Every row comes from one small tree of marks. The marks that hang from a mark follow it in brackets, in alphabetical order. Every link used is in the known rows. Which tree was each row made from?
Known rows:
magik[kovobon sazev[bamat[keni] meno]]: [ 6.20 -1.00 -0.35 -0.71 -3.97  0.09  0.89 -0.39  2.46  0.77  1.81  2.65
  0.95  0.48  2.57  1.64 -0.83 -1.74 -1.37  0.90  0.56 -0.68 -2.27  0.46]
bamat[keni[magik[sazev[meno]]]]: [ 5.07 -1.95  0.39 -0.12 -1.40  0.62 -0.10 -0.52  1.91  0.53 -0.08  1.95
  1.34  0.29  0.78 -1.12 -0.91 -2.10  0.05  0.17  0.92 -1.74 -1.26  0.02]
keni[magik[bilo[bamat] kovobon sazev]]: [ 5.17 -2.89 -0.98 -0.88 -3.79  1.29 -0.98 -0.08  2.68  1.14 -0.86  1.78
  0.11 -0.88  1.51  0.54 -1.01 -2.77 -0.56  0.65  1.61 -0.60 -1.38  0.88]
kovobon[magik]: [ 0.41 -0.33 -0.05 -0.16 -1.57 -0.16  0.42 -0.05  0.03  0.26  0.89  0.38
  0.48  1.46 -0.78 -0.33 -0.68 -0.16  0.05  0.50  0.73  1.31 -0.30 -0.54]
bamat[bilo[magik[sazev[meno]]]]: [ 5.53 -0.96  0.53 -0.03 -2.51  0.61  0.94 -0.28  0.78  0.43  0.57  0.90
  1.07  0.85  1.65 -0.31 -0.27 -0.30  0.73  1.51  0.69 -0.48 -1.90  0.62]
bilo[magik[kovobon]]: [ 3.39 -1.52 -0.45 -0.66 -1.53 -0.07  1.25 -0.12  0.58  0.59  2.39  0.53
  0.17  0.93  0.53  0.67 -0.99 -0.61  0.43  0.43  1.27  1.57 -2.55 -0.45]
kovobon[magik[sazev[bamat[bilo]]]]: [ 2.97 -2.00  0.57 -0.36 -3.78  0.83  0.91 -0.18  0.03  0.11 -0.53  1.94
  1.42  2.00  0.97  0.52 -0.72  0.42 -0.33  1.41  0.45  0.34 -0.04  0.33]
bamat[bilo keni[magik[sazev]]]: [ 4.96 -2.94  0.49 -0.05  0.19  2.15  0.99 -0.48  0.89  0.28 -1.26  2.24
  1.50  0.70  1.13 -0.25 -1.82 -0.44  1.76  0.51  1.40 -1.22 -0.35 -0.64]
sazev[bamat[bilo keni[magik]]]: [ 2.27 -3.96 -0.13 -0.20 -0.65  0.86  0.28 -0.68  0.89  0.02  0.17  2.22
  1.33  1.92  1.34  0.32 -2.45  0.00  0.94  0.24  0.87 -0.38 -1.45 -0.51]
sazev[magik[bilo]]: [-1.85  0.00  0.11 -0.80 -2.07 -0.08 -0.12  0.02  1.37 -0.01 -1.63  0.06
  0.37  0.82  0.61 -0.38 -2.04 -1.42  1.09  1.42  0.77  0.09 -2.76  0.19]
sazev[bamat magik[kovobon]]: [ 0.15 -0.90  0.05 -1.14 -3.92 -0.90  0.85 -0.15  1.17 -0.23  0.52  1.34
  0.39  2.11  1.34  0.47 -1.64 -0.43 -1.52  1.26  0.38  0.95 -3.52  0.03]
keni[magik]: [ 1.07 -1.98 -0.01 -0.24 -0.19  0.07 -0.66 -0.33  0.64 -0.07  0.79  0.78
  0.58  1.41 -0.28 -1.04 -1.66 -1.25 -0.12  0.32  1.09  0.15 -1.03 -0.38]
sazev[bamat[bilo[magik]]]: [ 1.43 -2.69 -0.21 -0.39 -2.36 -0.18  0.93 -0.42 -0.18 -0.04  1.32  0.97
  1.00  2.13  1.52  0.64 -1.52  0.25  1.47  1.11  0.65  1.05 -2.43  0.19]
sazev[bamat[bilo] magik]: [-0.90 -0.96  0.44 -0.55 -2.84 -0.36  0.89 -0.26  0.45 -0.66 -0.86  1.10
  0.97  2.74  1.53  0.29 -2.03  0.83 -0.04  1.87  0.22  0.55 -2.89  0.02]
bilo[bamat]: [ 0.39 -0.30 -0.99 -0.07 -2.24 -0.80  0.05 -0.26  0.97  0.70  0.54  0.52
 -0.03  0.78  1.41  0.80 -0.47 -1.10 -0.26  0.96  1.00  1.29 -1.61 -0.19]
bilo[magik[kovobon sazev[bamat meno]]]: [ 6.33 -2.22 -0.30 -0.98 -5.42 -0.53  0.76 -0.26  1.43  0.67  2.43  1.73
  0.94  1.00  2.04  0.45 -0.09 -1.82 -1.32  1.03  0.43  0.15 -2.96  1.10]
kovobon[magik[bilo sazev]]: [ 2.24 -0.76  0.21 -0.62 -3.00  1.17 -0.14  0.15  1.01  0.64 -1.01  0.89
  0.72  0.04  0.09  0.34 -0.78 -1.75  0.70  1.07  0.99 -0.10  0.08  0.38]
keni[magik[bilo sazev]]: [ 2.54 -2.14  0.33 -0.76 -1.58  1.37 -1.18 -0.15  1.65  0.30 -0.94  1.24
  0.89 -0.06  0.49 -0.67 -1.67 -2.81  0.68  1.05  1.32 -1.28 -0.63  0.54]
kovobon[magik[bilo]]: [ 0.18 -0.39 -0.42 -0.54 -2.05  0.52 -0.39  0.07  1.10  0.57 -0.07  0.17
  0.33  0.43 -0.47  0.25 -1.29 -1.06  0.97  0.52  0.87  0.77 -0.36  0.05]
bamat[bilo]: [ 1.43  0.08 -0.05  0.07 -0.09  0.56  0.60 -0.24  0.69  0.04  0.43  0.66
  0.49  1.51  0.96  0.82 -1.72  0.87  0.77  1.44  0.95  0.65 -0.94 -0.52]
bilo[bamat magik[kovobon sazev]]: [ 5.34 -2.88 -0.73 -0.66 -4.36  0.07  1.47 -0.11  0.87  1.17  1.01  1.30
  0.29 -0.06  1.92  0.87  0.45 -1.72  0.20  0.74  1.47  1.16 -2.22  0.44]

Write each row's tree:
[ 7.58 -3.06  0.02 -0.36 -0.24  2.54  1.30 -0.38  1.71  0.61 -0.32  2.76
  1.17  0.43  1.20  0.88 -1.95  0.04  0.86  0.37  1.53 -1.01 -0.79 -0.73]  bamat[bilo keni[magik[kovobon sazev]]]
[ 5.48 -0.40 -0.64 -1.10 -5.32  0.29 -0.90 -0.09  3.07  0.65  1.38  1.91
  0.53 -0.07  2.34  1.59 -1.20 -2.39 -2.13  1.66  0.49 -1.04 -2.28  1.41]  magik[bilo kovobon sazev[bamat meno]]
[ 3.89 -2.43  0.51 -0.56 -4.07 -0.46 -1.15 -0.47  1.60  0.04  0.46  2.07
  1.29  1.45  1.13 -1.30 -0.73 -2.24 -2.07  1.00  0.32 -1.43 -1.47  1.08]  keni[magik[sazev[bamat meno]]]
[ 5.64 -2.02  0.28 -0.71 -1.67  1.27  0.05 -0.18  1.43  0.32  0.15  2.13
  0.67  0.67  0.37 -0.10 -1.17 -1.53 -1.35  0.65  1.30 -0.31 -0.81 -0.23]  keni[magik[kovobon sazev]]
[ 4.39 -1.39  0.08 -0.96 -3.79  0.23  0.56 -0.15  1.39  0.19  1.37  2.07
  0.72  1.09  1.92  1.68 -1.01 -1.43 -1.82  1.53  0.91  0.28 -1.53  0.21]  magik[kovobon sazev[bamat]]
[ 2.28 -3.31  0.56 -0.80 -3.99 -0.52  0.86 -0.31 -0.13  0.23  0.93  1.28
  1.35  1.33  1.67 -0.15 -0.46 -2.13  0.78  1.16  0.81  0.56 -2.10  0.53]  bilo[magik[sazev[bamat]]]
[ 6.28 -1.83  0.30 -0.02 -1.77  0.91  1.79 -0.47  1.08  0.74  0.40  1.38
  1.49  0.35  2.01  0.32 -0.60 -0.44  2.44  0.83  0.92 -0.73 -2.19  0.08]  bamat[bilo[magik[sazev[meno]]] keni]
[ 2.68 -2.19 -0.37  0.00  0.25  0.76  2.02 -0.46  0.03  0.49  0.84  0.70
  1.01  0.95  1.26  0.70 -1.61  0.47  3.46  0.31  1.27  0.71 -2.11 -0.92]  bamat[bilo[magik] keni]
[ 2.04 -2.92 -0.98 -0.70 -2.77 -0.01 -1.65 -0.55  2.70  0.52  0.57  1.64
  0.83  0.49  1.37 -0.32 -2.26 -2.69  0.31  0.00  0.47 -1.35 -2.41  0.73]  sazev[bamat[keni[magik[bilo]]] meno]
[ 1.48 -3.21 -1.11 -0.07 -1.07  0.03  0.03 -0.58  1.24  0.86 -0.05  1.40
  0.57  0.57  1.02 -0.46 -1.09 -1.53  1.02 -0.37  1.39  0.32 -1.67 -0.42]  bilo[bamat[keni[magik]]]
[ 5.59 -1.78 -0.90 -0.56 -3.83 -0.28  0.88 -0.33  1.39  0.49  2.95  1.27
  0.59  1.81  1.92  1.31 -1.16  0.69 -0.84  0.90  0.25  0.57 -3.33  0.71]  sazev[bamat[bilo[magik[kovobon]]] meno]
[ 2.57 -2.80  0.37 -0.63 -3.54  0.41  1.41 -0.29  0.21  0.55 -0.15  2.22
  1.53  1.09  0.89  0.42 -0.67 -1.50  0.66  0.46  0.68  0.27 -0.35 -0.17]  kovobon[magik[sazev[bamat[keni]]]]
[ 1.54  0.22 -0.17 -0.92 -4.82 -1.41  0.36 -0.17  2.03 -0.13  1.35  1.31
  0.29  2.06  1.42  0.20 -1.20 -0.64 -2.67  1.27 -0.04  0.32 -3.96  0.64]  sazev[bamat magik[kovobon] meno]
[ 2.85 -0.46  0.02 -0.84 -5.04 -0.21 -1.17 -0.19  2.57  0.34  0.42  1.44
  0.87  0.22  2.17  0.75 -1.03 -2.95 -0.93  1.81  0.29 -1.32 -1.72  1.48]  magik[bilo sazev[bamat meno]]
[ 5.18 -2.85 -0.97 -0.65 -2.76 -0.23 -0.21 -0.57  2.29  0.59  2.25  2.35
  0.68  1.04  1.34  0.29 -1.71 -1.29 -1.49 -0.42  0.48 -0.46 -2.66  0.11]  sazev[bamat[keni[magik[kovobon]]] meno]
[ 4.21 -0.72 -1.01 -0.30 -4.06  0.40 -0.17 -0.29  2.95  1.48 -0.88  1.49
  0.57 -1.49  3.04  1.05 -0.36 -2.98  1.12  0.96  1.08 -1.09 -1.80  0.88]  magik[bilo[bamat[keni]] sazev[meno]]
[ 3.18  0.12 -0.22 -0.65 -4.28 -0.56  0.73 -0.24  2.01 -0.07  0.43  1.53
  0.43  2.19  1.94  0.71 -1.62  1.07 -2.10  1.71 -0.16  0.08 -3.78  0.61]  sazev[bamat[bilo] magik[kovobon] meno]
[ 4.88 -0.27 -0.22 -1.01 -2.44  1.43 -0.04  0.13  2.43  0.70  0.31  1.31
  0.22 -0.47  1.52  1.79 -1.52 -2.06 -0.04  1.54  1.36 -0.37 -1.20  0.24]  magik[bilo kovobon sazev]
[ 6.76 -0.73  0.09 -0.60 -3.61  0.00  0.91 -0.14  1.55  0.85  2.19  1.07
  0.59  0.41  1.35  0.26  0.01 -1.36 -0.74  0.97  0.87 -0.15 -2.57  0.60]  bilo[magik[kovobon sazev[meno]]]
[ 0.34 -1.86 -0.56 -1.45 -3.45  0.18  0.83 -0.16  2.35  0.36 -0.43  1.56
  0.56  0.71  2.07  1.44 -2.61 -1.51  0.90  0.79  0.63  0.27 -3.62 -0.06]  sazev[bamat[keni] magik[bilo kovobon]]
[ 5.96 -2.28 -0.16 -0.59 -2.37  1.55  1.87 -0.36  1.55  0.45  0.28  2.90
  1.18  0.91  2.90  2.84 -1.68 -0.07  0.19  1.28  1.05 -0.20 -1.43 -0.44]  magik[kovobon sazev[bamat[bilo keni]]]
[ 3.81 -1.61 -0.35 -1.39 -4.42  0.78 -0.40 -0.01  2.31  0.49  0.78  1.99
  0.46  0.14  2.13  2.11 -1.56 -2.36 -0.78  1.73  1.00 -0.27 -1.60  0.71]  magik[bilo kovobon sazev[bamat]]
[ 4.78 -2.05 -0.12 -0.50 -1.87  1.34 -1.08 -0.39  2.85  0.82 -1.13  1.81
  1.15 -0.71  1.08 -0.56 -1.53 -3.06  0.98  0.34  1.03 -2.29 -1.33  0.53]  bamat[keni[magik[bilo sazev[meno]]]]
[ 1.06 -3.76 -0.24 -0.52 -1.22 -0.16 -0.09 -0.65  0.91  0.10  0.59  1.89
  1.19  1.65  0.70 -0.30 -2.13 -1.68  0.47 -0.10  0.85 -0.06 -1.77 -0.41]  sazev[bamat[keni[magik]]]
[ 2.03 -3.80  0.20 -1.10 -3.53  0.82 -1.50 -0.26  1.70  0.12 -0.76  1.91
  1.23  0.67  1.13 -0.30 -1.81 -3.12 -0.07  1.02  0.86 -1.44 -1.14  1.01]  keni[magik[bilo sazev[bamat]]]
[-0.19 -1.09 -0.33 -1.50 -4.25 -0.19 -0.04  0.01  1.94  0.03 -0.13  1.10
  0.29  1.14  1.43  1.12 -2.26 -1.48 -0.54  1.38  0.49  0.56 -3.52  0.46]  sazev[bamat magik[bilo kovobon]]
[ 4.33 -2.40 -0.65 -1.29 -3.53  1.33  0.62 -0.17  2.52  0.84  0.44  2.38
  0.87 -0.41  2.59  2.43 -1.89 -2.56  0.60  1.01  1.24 -0.46 -1.81  0.21]  magik[bilo kovobon sazev[bamat[keni]]]
[ 1.41 -2.55 -0.67 -0.53  0.12  1.18 -0.70 -0.35  1.97  0.56 -0.44  1.03
  0.75 -0.13  0.48 -0.18 -2.60 -2.35  2.29 -0.08  1.46 -0.58 -1.36 -0.44]  bamat[keni[magik[bilo]]]
[ 3.99 -1.88  0.56 -0.25 -1.57  1.16  1.59 -0.24 -0.02  0.28  0.11  0.91
  1.18  1.03  1.35  0.13 -0.79 -0.05  1.87  1.45  1.20  0.24 -1.29  0.08]  bamat[bilo[magik[sazev]]]
[ 2.99 -0.81 -0.61  0.05 -2.05 -0.11  0.47 -0.61  1.81  0.35  1.18  1.68
  1.03  1.51  2.34  1.27 -1.67  0.32  0.21  0.98  0.19 -0.38 -2.28 -0.01]  sazev[bamat[bilo keni] meno]
[-0.58  0.44 -0.85 -0.49 -4.87 -1.15 -0.81 -0.08  2.61  0.69 -1.58  0.16
 -0.10  0.13  1.79 -0.39 -0.76 -1.68 -0.23  1.38  0.39 -0.19 -3.58  1.18]  sazev[magik[bilo[bamat]] meno]
[ 7.19 -0.65  0.04 -0.54 -2.52  0.62 -0.32 -0.26  2.41  0.40  1.07  1.82
  0.67  0.42  0.56 -0.80 -0.79 -1.62 -2.42  0.65  0.89 -1.10 -1.47  0.50]  keni[magik[kovobon sazev[meno]]]
[ 0.54  0.35 -0.27 -1.16 -2.60  0.37  0.20  0.12  2.18  0.19 -0.55  0.49
 -0.08  0.47  0.83  0.67 -2.10 -0.92  0.15  1.31  0.85  0.48 -3.05  0.03]  sazev[magik[bilo kovobon]]
[ 5.18 -2.03 -0.23 -1.07 -1.98  1.85 -0.71 -0.01  2.46  0.50 -0.04  1.69
  0.42 -0.26  0.67  0.27 -1.80 -2.36 -0.31  0.74  1.50 -0.94 -1.07  0.38]  keni[magik[bilo kovobon sazev]]
[ 6.17 -0.07 -1.39 -0.69 -5.30  0.39 -0.58  0.00  3.62  1.37  0.21  1.39
 -0.19 -1.19  2.63  1.81 -0.10 -2.36 -1.35  1.36  0.98 -0.60 -2.17  1.40]  magik[bilo[bamat] kovobon sazev[meno]]
